Known rows, with every way that one mark hangs from another
T[G]: [ 0.384  0.172 -1.671  1.037  0.300  0.204 -1.309 -0.149 -1.330 -0.428
 -1.435 -0.879 -1.172 -1.198 -0.833  0.348  1.321  1.794 -0.503  1.011
  0.624  0.595  0.468  0.834  1.951  0.706 -0.479 -0.887  0.908  0.217
  0.058  0.089 -0.375  2.184  0.792 -1.985]
N[A[E K]]: [ 0.300 -0.090 -0.728 -0.456  0.145  0.447 -0.645 -0.090 -0.285 -2.326
  1.198  0.927  1.511 -0.547  0.026 -0.435 -0.128  0.280 -0.249  0.683
 -0.202  0.014  0.801 -0.234  0.578 -0.224 -0.488 -0.102 -1.249  0.488
  0.236 -0.708  0.041  0.290 -0.625  1.104]
N[G]: [ 0.454  0.199 -1.549  1.106  2.604 -0.156 -0.864 -0.803 -0.649  0.021
 -1.325 -1.339 -1.261 -1.198 -0.952  0.691 -1.573  0.518 -0.119  0.552
  0.313  0.399 -0.119  0.858  1.087  0.078 -0.315  0.069  1.111 -1.685
  0.055 -0.377 -0.632  1.243  0.691 -0.757]
W[F[E[A[K[U] N[G]]]]]: [ 1.584 -0.486  0.798  0.676  0.856 -0.041 -0.366  0.287  0.848  1.420
 -2.951 -1.516 -0.181  1.309 -0.244  0.030 -0.346 -1.307  0.226 -0.158
  0.330  0.649 -0.020  0.165  0.389 -0.526 -0.419 -0.335 -0.054 -4.633
 -0.201  1.235 -0.299 -1.004 -0.021 -0.877]
W[F[E[A[K]]]]: [ 1.590 -0.471 -0.605  1.388  2.619  0.490 -1.187  0.053  0.903 -0.739
 -2.673 -1.948  0.015  0.632 -0.625 -0.227  2.073 -0.847 -0.074  1.216
  0.680  0.794  0.445 -0.081  0.852  0.003 -0.739 -0.483  0.686 -2.614
  0.191  0.764  0.658  0.902 -0.599 -1.211]
A[K N]: [-0.445 -0.063  0.420  0.786  1.378  0.982 -0.533 -0.580 -0.635 -1.396
 -0.592 -1.319 -0.741 -0.115  0.388 -0.197 -1.139 -0.323 -0.024  0.826
  0.813  0.451 -0.219 -0.094 -0.610 -0.016  0.503 -0.711 -1.000 -1.555
  0.171  0.556  0.027  1.666 -0.432 -0.415]
E[A[K N]]: [ 0.886 -0.354 -0.057  0.863  1.395  1.324  0.102 -0.785 -1.122 -0.165
 -0.174 -0.058 -0.105  0.282  0.340 -0.144 -1.157 -0.036  0.066  0.138
  0.871  0.360  0.145 -1.053 -0.549 -0.175  0.514 -1.504 -0.468 -0.593
  0.214  0.415 -0.667  1.304 -0.353 -0.441]
Q[J[N[A[E K[U]] G]]]: [-0.939  0.307  0.266 -0.072  0.135 -0.937  1.602  0.508  0.502 -0.074
 -0.438  1.134  1.187  1.222 -0.187  0.136 -2.040  0.350 -0.087 -0.694
 -0.113 -0.087 -0.167  0.271  0.024  0.288 -0.293 -0.221 -1.138 -2.855
 -0.491 -0.689  0.100 -1.330  0.025  0.905]
E[A[N[G J[Q]]]]: [ 0.339 -0.005 -0.550 -0.161 -0.980  0.411  1.215 -0.566 -1.078  2.321
  1.961  0.970 -1.335 -0.841  0.222  0.183 -0.768  0.491  0.104 -1.040
 -0.065 -0.059 -0.339 -0.537 -1.053  0.096  0.901 -0.118  1.541  2.519
  0.123 -0.105 -0.534  0.631  0.379 -0.816]
N[J]: [-0.572  0.110 -1.748  1.400  3.454 -0.013 -0.115 -0.817 -0.142 -1.119
 -0.448 -0.131 -1.352 -0.520 -0.266  0.091  2.676  0.619 -0.195  1.202
  0.729 -0.136  0.083  0.228  2.078  0.418  0.035 -0.182  0.381  2.834
  0.304 -0.885  1.522  0.537  0.196 -0.732]
W[F[E[A]]]: [ 2.206 -0.547 -1.308  1.745  3.630  0.555 -1.488 -0.061  0.289  0.148
 -3.132 -1.831 -0.709  0.182 -1.124  0.073  2.334 -0.460 -0.202  1.162
  0.513  0.717  0.573  0.013  1.982 -0.003 -0.837  0.040  1.728 -1.642
  0.322  0.381  1.006  2.017 -0.288 -1.739]
W[F[E[A[K[U] N[J]]]]]: [ 0.904 -0.516  0.674  1.078  1.637  0.160  0.320  0.333  1.156  0.575
 -2.341 -0.797 -0.262  1.684  0.260 -0.277  2.796 -1.273  0.201  0.672
  0.612  0.121  0.129 -0.338  1.066 -0.195 -0.098 -0.674 -0.397 -0.949
  0.007  0.864  1.313 -1.480 -0.389 -1.228]
J[N[A G] Q]: [-0.842  0.525 -0.200 -0.261 -2.157 -0.083  0.175 -0.029 -2.011  0.918
  1.083 -0.682 -0.640 -1.756 -0.375  0.264 -1.364  1.193 -0.090 -0.228
 -0.408  0.145 -0.073  0.759 -1.235  0.275  0.218  0.738  2.189  1.236
 -0.465  0.571 -0.747  3.057  0.905  0.652]
W[F]: [ 0.225 -0.136 -1.462  3.048  2.875  0.415 -1.368 -0.611  0.486 -1.302
 -2.412 -1.928 -1.336 -0.683 -1.134  0.214  2.564  0.031 -0.217  2.095
  0.817  0.446  0.259  1.091  1.609  0.167 -0.802 -0.049  1.977 -0.848
  0.299  0.325  1.686  2.340  0.098 -1.856]
N[A[E K[U]] G]: [ 0.156  0.008  0.065 -1.153 -0.330 -0.765 -0.158  0.044  0.138 -0.718
  0.897  1.238  1.691 -0.117  0.096  0.096 -2.216 -0.141  0.140 -0.517
 -0.443 -0.289  0.433  0.503  0.822 -0.597 -0.604 -0.212 -1.538 -1.461
 -0.370 -0.569 -1.050 -3.142  0.121  1.466]
J[N[A[E K[U]]]]: [-0.073 -0.039  0.225 -0.770  0.835  0.003  0.226 -0.014 -1.345 -1.322
 -1.310  0.793  1.605  0.449  0.404 -0.341  0.288  0.723 -0.059  0.400
 -0.053 -0.199  0.404 -0.550  0.355 -0.080 -0.339 -0.441 -1.522 -0.294
 -0.617  0.081  0.265  0.099 -0.053  1.799]
J[N[A[E] G] Q]: [-0.289  0.313 -0.480 -1.687 -2.732 -0.136  0.120  0.294 -1.820  0.560
  1.556 -0.116  0.237 -1.814 -0.136 -0.033 -1.242  1.399 -0.230 -0.950
 -1.193  0.007 -0.168  0.100 -1.762  0.128 -0.129  1.291  1.563  1.144
 -0.455 -0.161 -0.516  2.417  0.301  1.300]
F[E[A[K N]] W]: [ 1.173 -0.435  1.270 -0.510  1.130  0.857 -1.538  0.140  0.030  0.319
 -1.740 -0.497 -0.022  1.237 -0.615  0.520 -0.145 -0.887  0.204  0.645
 -0.015 -0.410 -0.171 -1.078 -0.120 -0.324  0.184  0.590 -1.422 -0.737
  0.605  0.574 -0.871  1.830 -0.582 -0.516]
A[E K[U] N[G J[Q]]]: [-1.087  0.041  1.361 -1.837 -2.620 -0.765  0.743  0.152  0.583  0.066
  3.124  0.599  0.689  0.225  1.492 -0.204 -0.541 -0.441  0.359 -1.057
 -1.081 -0.414 -0.853 -0.062 -1.908 -0.324  0.501  0.646 -1.959 -0.522
 -0.625 -0.429  0.268 -3.812 -0.347  0.570]
N[A G J]: [-0.677  0.372 -1.243 -0.087 -0.873 -0.523  0.575 -0.137 -0.180  0.493
  0.757  1.263 -1.099 -1.212 -0.434  0.223 -0.318  0.595 -0.192 -0.334
  0.261 -0.422  0.303  0.893  1.608  0.176  0.055 -0.012  1.636  3.919
  0.529 -0.812 -0.367 -0.568  0.931  0.344]

Rows
[-0.677  0.153  0.011 -1.479 -1.693 -1.168  0.746  0.240  0.812 -0.538
  1.502  2.404  1.361  0.135  0.654 -0.203 -0.322 -0.108  0.063 -0.822
 -0.505 -0.696  0.277  0.395  0.925 -0.339 -0.226 -0.227 -1.648  1.860
 -0.160 -1.115 -0.341 -4.637  0.235  1.763]
N[A[E K[U]] G J]
[ 0.244 -0.255  1.023 -1.283 -0.086 -0.266 -0.106 -0.105  0.140 -0.115
 -0.129 -0.055  0.867  0.447  0.664 -0.073 -2.841 -0.422  0.282 -0.913
 -0.548  0.012 -0.584 -0.155 -0.846 -0.741 -0.058  0.011 -2.322 -3.942
 -0.544 -0.300 -0.671 -2.370 -0.305  0.559]
A[E K[U] N[G]]
[-1.840  0.731  0.149 -0.202 -3.723 -0.622  0.499  0.011  0.502 -0.442
  3.863  1.144  0.063 -1.368  0.579 -0.154 -0.290 -0.048 -0.156 -0.094
 -0.015 -0.250  0.117  0.960 -0.839  0.249  0.465  0.112  0.712  3.313
 -0.047 -0.005 -0.671 -1.715  0.440  0.915]
N[A[K] G J[Q]]
[ 0.201 -0.304  0.100 -1.002  0.461  0.911 -0.470  0.015 -0.224 -1.924
  0.059 -0.532  0.444 -0.066  0.593 -0.551 -1.074  0.017 -0.093 -0.134
 -0.330  0.251 -0.263 -0.806 -1.351 -0.251  0.114 -0.017 -1.729 -1.753
  0.270 -0.523  0.273  0.892 -1.018  0.331]
A[E K N]
[-0.367  0.148 -0.655 -1.049 -0.996  0.367 -0.168 -0.004 -2.090 -0.612
  1.811 -0.021  0.472 -1.407  0.097 -0.304  1.035  1.405 -0.178  0.121
 -0.819 -0.118  0.224 -0.260 -0.935  0.298 -0.124  0.876  0.902  2.175
 -0.344  0.018  0.808  3.489 -0.138  0.922]
J[N[A[E]] Q]
[ 1.925 -0.642 -0.649  1.166  2.330  0.878 -0.796  0.141 -0.016  0.878
 -2.970 -2.089 -1.300  0.376 -0.869 -0.152  1.469 -0.483 -0.044  0.559
  0.447  0.571  0.166 -0.302  1.020 -0.113 -0.455  0.058  1.630 -1.639
  0.437  0.612  0.904  2.737 -0.272 -1.862]
W[F[E[A[N]]]]
[-1.142  0.342  0.531 -1.577 -3.347 -1.275  0.556  0.240  0.592 -0.229
  4.376  1.992  1.629 -0.489  1.032 -0.138  0.257 -0.085  0.069 -0.771
 -1.042 -0.610  0.133  0.653 -0.553 -0.204 -0.004  0.447 -1.057  2.278
 -0.518 -0.684  0.050 -4.606  0.208  1.401]
N[A[E K[U]] G J[Q]]
[-0.916  0.469 -0.705  1.202  0.881 -0.441  1.395  0.071 -0.407  0.789
 -1.081  0.354 -0.809  0.160 -1.091  0.314 -2.156  1.021 -0.227 -0.437
  0.436  0.065 -0.186  0.627  0.388  0.656  0.001  0.098  1.431 -1.183
  0.129 -0.555  0.085  2.125  0.613 -0.161]
Q[J[N[A G]]]
[ 0.931 -0.373  0.753  0.573  0.236 -0.315  0.318  0.578  1.411  1.427
 -2.417 -0.535 -0.424  1.610  0.138 -0.086  1.004 -1.241  0.291 -0.280
  0.251  0.207 -0.193  0.118  0.499 -0.284 -0.098 -0.373  0.183 -1.859
 -0.077  0.821  0.124 -2.324  0.041 -0.653]
W[F[E[A[K[U] N[G J]]]]]
[ 1.905 -0.419 -0.346  0.843  0.900  0.373 -0.481  0.402  0.332  1.878
 -2.933 -1.874 -1.468  0.107 -0.973  0.033 -0.329 -0.615 -0.116 -0.491
  0.033  0.669 -0.119  0.182  0.341 -0.159 -0.449  0.404  2.087 -2.491
  0.380  0.580 -0.233  1.704  0.026 -1.409]
W[F[E[A[N[G]]]]]
[-1.778  0.326  1.624  0.070 -1.999 -0.546  0.864 -0.417  0.428  0.439
  2.125 -0.068 -0.323  0.256  1.305  0.055 -0.759 -0.667  0.425 -0.421
  0.004 -0.179 -0.784  0.473 -1.340 -0.166  0.873 -0.255 -0.977 -0.268
 -0.645  0.533  0.084 -3.097  0.347 -0.031]
A[K[U] N[G J[Q]]]
[-1.244  0.610 -0.628  0.010 -2.457 -0.567  0.569 -0.255 -0.398  0.578
  3.482  1.102 -0.964 -1.920  0.014  0.283  0.259  0.574 -0.090 -0.125
 -0.386 -0.307  0.186  1.197  0.208  0.239  0.283  0.629  1.739  4.463
  0.144 -0.584 -0.130 -0.418  0.896  0.070]
N[A G J[Q]]
[-0.719  0.296 -0.622 -1.549 -2.800 -0.547  0.765  0.528  0.827 -0.890
  1.827  2.029  0.786 -0.807  0.431 -0.429 -0.619  0.285 -0.319 -1.102
 -0.535 -0.473  0.234  0.173 -0.134 -0.012 -0.112  0.076 -0.026  2.733
  0.362 -1.411 -0.755 -2.673 -0.065  1.773]
N[A[E K] G J]
[-0.023 -0.211  2.227 -0.845 -0.308  0.049 -0.916 -0.064  0.504  0.992
  0.824  0.636  0.413  1.692  0.361  0.598  1.805 -1.270  0.595  0.846
 -0.467 -0.886 -0.349 -1.014 -0.081 -0.368  0.618  0.670 -2.184  1.038
 -0.038  0.849  0.205 -1.111 -0.293 -0.522]
F[E[A[K[U] N[J[Q]]]] W]
[-0.589  0.317 -1.010 -0.024  0.254 -0.478  1.142  0.481 -0.198  0.534
 -0.238  0.879 -0.019  0.214 -0.898  0.066 -2.040  1.139 -0.401 -0.985
 -0.279  0.022 -0.236  0.146  0.088  0.617 -0.316  0.617  0.641 -0.892
  0.070 -1.316  0.295  1.598  0.055  0.389]
Q[J[N[A[E] G]]]
[-0.522  0.111 -1.220  0.237  1.393 -0.019  0.962  0.278 -0.499 -0.591
 -0.607  0.708  0.122  0.480 -0.767 -0.184  0.081  1.162 -0.387  0.040
 -0.009 -0.126  0.106 -0.391  0.654  0.619 -0.300  0.193  0.174  0.131
  0.143 -1.268  1.472  2.607 -0.290  0.024]
Q[J[N[A[E]]]]
[ 0.864 -0.278  0.313  0.225 -0.456  0.167  0.309  0.858  1.507  1.195
 -2.237 -1.151 -0.939  0.649 -0.065 -0.410  0.678 -1.040 -0.100 -0.545
  0.284  0.473 -0.239 -0.054 -0.635  0.050 -0.002 -0.096  0.953 -1.095
  0.393  0.492 -0.079 -0.547 -0.237 -0.711]
W[F[E[A[K N[G J]]]]]
[ 1.589 -0.515 -0.097  1.838  3.777 -0.034 -1.225 -0.122  0.923 -0.336
 -2.975 -1.546  0.494  1.417 -0.384 -0.005  2.351 -1.230  0.185  1.532
  0.648  0.536  0.525  0.097  1.982 -0.172 -0.861 -0.791 -0.117 -3.560
 -0.314  1.064  0.937 -0.799 -0.209 -1.269]
W[F[E[A[K[U]]]]]
[ 0.051 -0.152  1.632 -1.042 -0.914  0.575 -1.016  0.212  0.530  0.466
  0.963  0.024 -0.044  0.758  0.181  0.332  1.716 -0.910  0.307  0.392
 -0.424 -0.640 -0.415 -1.132 -1.126 -0.045  0.696  0.959 -1.086  1.918
  0.423  0.536 -0.026  0.563 -0.597 -0.547]
F[E[A[K N[J[Q]]]] W]
[-1.496  0.454 -0.193  1.475  1.521  0.079  1.000  0.063  0.117 -1.367
 -0.818  0.375  0.119  0.786 -0.317 -0.121 -0.537  0.595 -0.258  0.566
  1.010  0.272  0.094  0.010  0.164  0.772  0.194 -0.680  0.033 -0.955
  0.029 -0.184  0.795  2.064 -0.128  0.061]
Q[J[N[A[K]]]]
[ 0.250 -0.220 -0.246  0.423  0.558  1.097  0.809 -0.523 -0.270 -0.080
  0.349  0.956 -0.383  0.453  0.796 -0.434  0.333 -0.044 -0.022 -0.121
  0.979 -0.080 -0.011 -1.204 -0.482  0.006  0.847 -1.548 -0.563  1.926
  0.352  0.003 -0.092  0.205 -0.317 -0.057]
E[A[K N[J]]]
[ 0.475 -0.170  1.336 -1.348 -0.787  0.246 -0.467  0.471  1.098  1.450
 -1.330  0.122 -0.390  0.914 -0.301  0.491 -0.554 -0.890  0.111 -0.596
 -0.280 -0.675 -0.590 -0.842 -0.827 -0.272  0.460  0.705 -0.794  0.430
  0.689  0.059 -1.437 -0.424 -0.159  0.082]
F[E[A[K N[G J]]] W]
[-1.128  0.507  0.013 -1.949 -4.106 -0.649  0.627  0.429  0.718 -0.761
  4.497  1.758  1.080 -1.354  0.921 -0.277 -0.162  0.183 -0.197 -1.165
 -0.929 -0.364  0.044  0.284 -1.394  0.157  0.174  0.820 -0.019  3.078
 -0.025 -0.918 -0.377 -2.466 -0.181  1.499]
N[A[E K] G J[Q]]
[ 1.507 -0.359  0.297  0.459 -0.009  0.409 -0.335  0.580  0.986  1.010
 -2.753 -1.968 -0.588  0.526 -0.428 -0.124 -0.775 -1.078 -0.124 -0.339
  0.274  0.786 -0.132  0.057 -0.557 -0.230 -0.276 -0.193  1.251 -3.746
  0.306  0.898 -0.687  0.695 -0.346 -0.972]
W[F[E[A[K N[G]]]]]
[-1.794  0.494  0.112  0.462 -1.897  0.029  0.169 -0.370  0.116 -1.880
  4.011  1.135  0.307 -0.915  0.909 -0.297  2.209  0.002 -0.078  0.994
  0.251 -0.327  0.479  0.370 -0.071  0.298  0.475 -0.416 -0.036  4.540
  0.069  0.018  0.767 -0.418 -0.021  0.395]
N[A[K] J[Q]]
[ 0.908 -0.426  0.091  0.727  0.566  0.580  0.116  0.552  1.404  0.158
 -2.308 -1.230 -0.724  1.067  0.026 -0.581  2.527 -0.827 -0.118  0.304
  0.506  0.368 -0.018 -0.486  0.124  0.239 -0.035 -0.461  0.650 -0.171
  0.432  0.547  0.994  0.353 -0.584 -0.965]
W[F[E[A[K N[J]]]]]
[-1.089  0.511 -0.931  0.450 -0.155 -0.708 -0.092 -0.560  0.097  0.349
  2.189 -0.509 -1.344 -1.580 -0.045  0.379  0.768  0.578 -0.118  0.038
 -0.253  0.097 -0.440  1.000 -0.036  0.464  0.239  0.721  1.594  2.429
 -0.143 -0.550  0.448 -0.123  0.651 -0.741]
N[G J[Q]]
[ 1.019 -0.253  0.579  0.413  1.349  0.332  0.554 -0.862 -0.721  1.293
 -0.672  0.539  0.295  0.706  0.421  0.396 -2.756 -0.596  0.389 -0.673
  0.715  0.101 -0.162 -0.491 -0.241 -0.568  0.445 -1.434 -1.025 -2.570
 -0.405  0.770 -1.664 -1.835  0.308 -0.124]
E[A[K[U] N[G]]]
[-0.736  0.412  0.470 -1.649 -3.630 -0.095  0.203  0.462 -1.040 -0.316
  2.005  0.033  1.090 -1.337  0.588 -0.313 -1.767  0.947 -0.136 -1.154
 -0.982  0.219 -0.195  0.200 -2.938  0.202  0.082  0.689  0.717 -0.010
 -0.590  0.198 -0.980  1.207 -0.076  1.918]
J[N[A[E K] G] Q]
[-1.235  0.378 -0.949  0.622 -0.879  0.024  0.043 -0.435 -0.831 -0.702
  3.661  1.064 -0.643 -1.230  0.177 -0.023  2.771  0.623 -0.140  1.097
  0.029 -0.444  0.619  0.365  1.113  0.468  0.319  0.230  1.245  5.758
  0.203 -0.399  1.361  0.858  0.453 -0.409]
N[A J[Q]]
[-0.683 -0.311  0.772 -1.047  0.442 -0.175  0.578 -0.036  0.311 -1.184
  0.529  0.979  0.812  0.982  1.302 -0.516  1.061 -0.379  0.176 -0.199
 -0.255 -0.567 -0.297 -0.822  0.002 -0.299  0.227 -0.228 -2.838 -0.092
 -0.219 -0.763  1.315 -2.930 -0.627  0.525]
A[E K[U] N[J]]
[ 1.770 -0.431 -0.424  0.090  3.749  0.496 -2.276 -0.350 -0.229  0.423
 -2.081 -0.618 -0.273  0.380 -1.429  1.021  1.321 -0.310  0.036  1.505
 -0.166 -0.373  0.226 -0.636  2.080 -0.159 -0.370  0.838  0.020  0.200
  0.581 -0.076 -0.218  2.354 -0.071 -1.142]
F[E[A] W]
[ 1.104 -0.501  1.774 -0.362  2.078  0.364 -1.447 -0.089  0.077  0.759
 -1.929 -0.051  0.491  1.791 -0.314  0.745  0.119 -1.301  0.523  0.926
 -0.012 -0.581 -0.024 -1.030  0.753 -0.690  0.191  0.148 -2.422 -1.790
  0.159  0.855 -0.674  0.015 -0.219 -0.594]
F[E[A[K[U] N]] W]
[-0.142  0.074  0.471 -1.408 -0.546 -0.551  0.727  0.295 -0.689 -0.196
 -1.310  0.790  1.318  0.028  0.197 -0.189 -1.973  0.646 -0.032 -0.864
 -0.274 -0.149  0.001  0.198 -0.444 -0.219 -0.312 -0.265 -0.677 -1.300
 -0.664  0.045 -1.178 -0.641  0.242  2.317]
J[N[A[E K[U]] G]]
[-1.230  0.500  1.335 -0.101 -2.262 -0.577  0.448 -0.152 -1.275  0.202
  1.156  0.180  0.786 -0.608  0.422  0.202 -1.444  0.382  0.285 -0.134
 -0.127  0.168 -0.085  0.790 -1.475 -0.017  0.304 -0.233  0.066 -0.624
 -1.051  1.431 -0.950  0.066  0.784  1.279]
J[N[A[K[U]] G] Q]
[-0.942  0.393 -0.166 -0.459 -0.535 -0.504  1.418  0.654  0.680 -0.449
 -0.296  0.679  0.637  0.402 -0.485 -0.077 -2.432  0.792 -0.363 -1.174
 -0.092  0.212 -0.297 -0.069 -1.191  0.517 -0.123  0.096 -0.062 -1.878
 -0.049 -1.031 -0.188  0.605 -0.218  0.932]
Q[J[N[A[E K] G]]]
